Each row was made from one small tree. Brackets hold a mark, then the marks that hang from it, in the order of their numbers. Every link used is in the known rows. Write each row's tree.
Known rows
{q_996 q_560 q_687}: [ 1.47  1.57  3.91 -1.19  3.76 -1.03 -0.25  3.32 -3.04 -0.94 -3.42  1.42
 -0.48 -3.21 -1.93  0.66  0.09  0.64 -0.28 -0.22]
{q_275 q_687 {q_805 q_550} q_996}: [ 0.55 -1.48  0.91 -5.07 -0.60  2.64  1.08  4.68  0.74 -2.66  1.51  3.61
  1.88 -1.58 -2.95 -1.10 -4.26 -3.62  2.07 -1.13]
{q_574 q_550 {q_687 q_560 q_996}}: [-2.53  3.29 -1.66  2.83 -0.21 -0.23  0.42 -4.37 -1.70  3.14 -0.12 -3.37
 -1.93 -0.38  2.57  2.66  0.57  1.59 -1.62  0.81]
{q_996 {q_687 q_560}}: [-0.74  3.60  1.86 -0.49  1.44 -1.18 -0.18  2.03 -2.73 -0.19 -1.49  0.20
 -0.17 -1.55 -0.43 -0.30 -0.01  2.68 -1.00 -1.47]
{q_574 {q_550 q_687}}: [ 1.05 -2.10 -0.99  3.53  0.53 -0.88  1.86 -1.37 -0.57  1.66 -1.60  1.81
 -3.54 -1.33  0.69  3.12  1.19 -3.48 -3.17  1.75]
{q_550 q_574}: [ 1.03 -3.68 -0.13 -0.19  1.78 -0.46  1.31 -0.53 -0.97 -2.24  0.09  2.59
 -1.67 -1.17  0.90 -1.68  2.62 -2.16 -0.22  1.40]
{q_275 {q_687 {q_996 q_560}} {q_805 q_550}}: [ 0.96 -0.44  1.87 -4.33  0.49  1.25 -0.81  3.79 -0.45 -1.43  0.13  0.22
  2.25 -0.61 -2.56  1.13 -3.88 -1.16  4.16 -0.46]
{q_687 q_996}: [ 0.82  1.13 -0.68  2.42  0.88  0.23 -0.72 -0.93 -0.40 -0.13 -1.65  1.52
  0.05 -1.02  1.26  0.20  1.93  1.25 -0.29 -0.01]
{q_275 q_687}: [-0.46 -0.91  0.05 -0.95  1.03 -0.57  1.38  0.19 -2.58 -1.32  0.67  0.81
  0.27 -2.72 -0.31  0.53  0.87 -0.43 -0.69  0.03]
{q_805 q_687}: [ 0.50 -1.12 -0.90  1.95 -0.45 -0.92  0.54 -0.94  0.16 -0.16  0.24  3.18
 -0.39 -0.89 -0.84  0.63  1.75 -1.32 -1.04  0.23]
{q_996 q_687}: [ 0.66  1.75  1.80 -0.05  2.63 -0.66  0.39  2.23 -2.09 -1.11 -2.65  2.20
 -0.59 -3.01 -0.93  0.55  1.15 -0.11 -1.11 -0.14]
{q_805 {q_550 q_574 {q_687 {q_996 q_560}}}}: [ 1.96 -3.53  0.18 -0.19  0.00 -0.17 -0.46  0.70  2.45 -0.87 -0.19 -1.33
  0.20  2.52 -0.70 -1.68 -0.12 -1.40  1.57  1.19]
{q_550 {q_574 {q_687 q_560 q_996}}}: [-2.65  1.40 -0.79 -0.28 -0.27  0.27 -0.14 -4.00 -0.16  0.38  1.44 -4.69
 -0.11  1.12  2.80 -0.74  1.96  2.32 -0.22  0.92]
{q_574 q_550}: [ 1.01 -1.60 -1.02  2.63  1.41 -0.88  1.59 -0.72 -2.62  0.49 -1.24  3.82
 -3.30 -2.52  0.80  1.79  1.22 -2.95 -1.53  1.29]
{q_574 q_550 q_687}: [-1.01 -1.56 -0.72  2.25  1.84  0.10  2.62 -3.06 -2.32  1.01 -1.09  1.01
 -3.91 -3.16  1.24  3.08  1.33 -3.71 -2.53  2.60]
{q_550 {q_687 q_996}}: [ 0.78  0.71 -0.82  3.48 -0.02  0.20 -0.71 -1.29  1.60  1.33 -2.03 -0.39
 -0.03  0.23  1.08  1.67  1.86  0.49 -1.79  0.23]
{q_574 q_550 {q_687 q_996}}: [-1.14  0.86 -1.84  3.29  0.99  0.69  1.10 -4.38 -1.19  2.16 -1.12 -1.22
 -2.23 -1.65  2.22  3.45  1.53 -1.36 -1.69  2.23]
{q_687 q_560 q_996}: [-0.66  3.18 -0.58  2.03 -0.37 -0.55 -1.43 -1.11 -0.85  1.04 -0.49 -0.69
  0.46  0.21  1.82 -0.78  0.79  4.08 -0.27 -1.49]
{q_805 {q_687 q_560 q_996}}: [-1.12  3.46 -1.97  2.24 -2.39 -1.14 -1.51 -2.31  0.85  1.95  1.21 -1.07
  1.84  1.71  0.66  0.12  1.05  4.07 -0.33 -1.51]
{q_805 {q_687 {q_996 q_560}}}: [ 1.07  1.25  0.14  1.82 -0.04 -0.68 -1.28 -1.11  0.29  1.18 -0.76  0.20
  1.37  0.11 -0.99  1.00  1.26  1.79  0.63 -0.18]

Which tree is each row?
[-0.36 -1.12  1.06 -0.44  2.08  0.56 -0.08 -2.72 -0.77 -0.45 -0.66 -3.12
 -0.51 -0.46  1.33 -0.03  2.14  0.33  0.84  2.32] -> {q_550 {q_574 {q_687 {q_996 q_560}}}}
[-0.51 -3.01 -1.88 -1.59 -2.73 -1.60  1.09 -0.51  1.71 -1.40  3.92  0.82
  0.48  2.94 -0.88 -3.71 -0.25 -1.26  1.01  0.00] -> {q_805 {q_550 q_574} {q_687 q_560}}
[-1.81  4.09 -0.95 -0.74 -1.03 -0.81 -0.75 -0.77 -2.23  0.87  1.38 -3.41
  2.37  0.02  1.21  0.14  0.06  4.85  0.06 -1.93] -> {q_275 {q_687 q_560 q_996}}
[-0.43  0.44 -1.05  1.37 -1.49 -0.43 -0.83 -2.22  1.65  1.00  0.84 -3.55
  0.48  2.91  2.48 -0.83  1.66  2.58 -0.83 -0.21] -> {q_550 q_574 {q_687 q_560 q_996}}
[-2.41 -3.34 -0.73 -2.05 -0.19  0.04  1.82 -1.07  0.13 -1.88  2.19 -1.73
 -1.43  0.98  0.37 -2.97 -0.25 -1.91  0.31  1.42] -> {q_805 {q_550 {q_574 {q_687 q_560}}}}
[ 0.96 -1.41 -1.48  2.36 -1.11  0.38 -0.24  0.18  2.89  0.03 -1.12  0.57
  0.33  1.32 -0.72 -0.04  0.01 -1.34 -0.33  0.31] -> {q_805 {q_550 {q_687 q_996}}}
[-2.47 -1.42  0.02 -0.79  0.88 -0.15  1.19 -2.85 -1.25 -0.71  1.32 -2.53
 -1.76 -0.10  1.78 -1.51  1.57  0.18 -0.84  1.48] -> {q_550 {q_574 {q_687 q_560}}}
[-0.24 -1.21 -1.69  0.28 -2.21 -0.49 -0.25 -0.87  2.99 -0.01  1.99 -2.66
  0.60  4.03  0.91 -2.64 -0.29  0.61  0.57 -0.22] -> {q_805 {q_550 q_574 {q_687 q_560 q_996}}}
[ 1.64 -1.79  0.90  0.87  1.07 -0.12 -0.77 -1.02  0.98  0.23 -1.11 -2.21
 -0.24  1.21  0.97  0.04  1.93  0.26  0.16  1.19] -> {q_550 q_574 {q_687 {q_996 q_560}}}
[ 1.61 -1.05  0.63 -1.57 -0.89  0.89 -1.49  2.62  2.27 -0.31  0.00  2.38
  1.72  1.16 -3.15  1.02 -2.73 -1.85  3.68 -0.20] -> {q_275 {q_805 q_550 {q_687 {q_996 q_560}}}}
[-0.92  1.80 -2.58  1.07 -3.36 -1.21 -1.02 -0.71  2.07  0.81  2.18 -0.53
  2.17  2.89 -0.82 -1.52 -0.89  2.02  1.00 -1.47] -> {q_805 q_550 {q_687 q_560 q_996}}
[-0.32  5.04  1.97 -1.44  0.48  0.18 -0.70  2.93 -1.46 -0.07 -0.94  0.38
  1.13 -1.51 -0.55 -2.18 -0.93  3.45 -1.34 -2.45] -> {q_275 {q_996 {q_687 q_560}}}
[ 2.40  0.40  4.61 -5.35  2.08  2.32 -0.76  7.71  0.25 -2.22 -2.15  3.77
  1.26 -2.01 -4.63 -0.94 -4.81 -2.27  2.58 -1.08] -> {q_275 {q_805 q_550} {q_996 q_560 q_687}}
[-0.68  0.36  0.16 -0.76 -1.18 -0.03 -0.45  0.82  0.43  0.50  0.89  2.16
  0.07  0.36 -1.22  1.47 -1.09 -0.34  0.46 -1.07] -> {q_275 {q_805 {q_687 q_560}}}
[ 1.05 -3.60 -1.70  0.62 -1.15  0.17  0.35 -0.51  3.37 -1.10  0.58 -0.44
  0.14  2.94  0.33 -1.62  0.79 -2.34  0.47  1.27] -> {q_805 {q_550 q_574 {q_687 q_996}}}
[ 0.34 -0.80  0.90 -2.03 -1.83  2.19 -0.36  3.95  3.39 -0.28  0.37  2.24
  0.50  1.36 -1.80 -1.60 -4.39 -1.84  0.35 -1.83] -> {q_275 {q_805 {q_550 {q_687 q_560}}} q_996}
[-0.29 -1.97 -0.12  0.28 -0.35 -0.99  0.44 -1.00  0.43 -0.07  0.77 -1.23
 -1.42  1.53  1.61 -1.30  1.36  0.29 -1.68  0.05] -> {q_550 q_574 {q_687 q_560}}
[ 1.06  0.39  3.37 -5.05  1.61  2.31 -0.14  4.27 -1.66 -1.22 -0.31  1.80
  1.76 -2.91 -2.42  0.47 -2.93 -0.90  1.77 -1.11] -> {q_275 q_687 q_805 {q_996 q_560}}
[-0.68 -0.62 -2.73 -0.51 -3.44 -1.23 -0.28 -1.58  2.70 -0.31  3.96 -1.53
  2.24  4.18  0.03 -3.33 -0.04  1.05  1.87 -0.60] -> {q_805 {q_550 q_574} {q_687 q_560 q_996}}
[ 1.38  0.38  1.13  2.60  1.08  0.02 -1.40 -0.21  0.42  1.34 -2.82 -1.08
  0.05 -0.11  0.08  1.52  0.91  1.42 -0.65  0.12] -> {q_550 {q_687 {q_996 q_560}}}
[ 1.02  0.29 -2.22  4.62 -0.47 -0.40  0.62 -2.63  0.40  2.86 -1.73 -0.37
 -1.97  0.17  1.68  3.65  1.45 -1.28 -2.44  1.00] -> {q_574 {q_550 {q_687 q_996}}}
[-1.57  1.11  1.34 -3.99  0.01  0.38  0.06  2.31 -2.33 -0.53  1.00  0.06
  0.52 -1.43 -0.75  1.59 -2.19  0.58  1.10 -1.35] -> {q_275 {q_687 q_560} q_805}
[-1.06  2.27  1.54 -4.70 -0.81  1.77 -0.23  3.07 -1.09 -0.44  1.57  0.50
  2.12 -1.34 -0.79 -0.38 -3.20  1.03  1.01 -2.44] -> {q_275 {q_687 q_560} q_805 q_996}
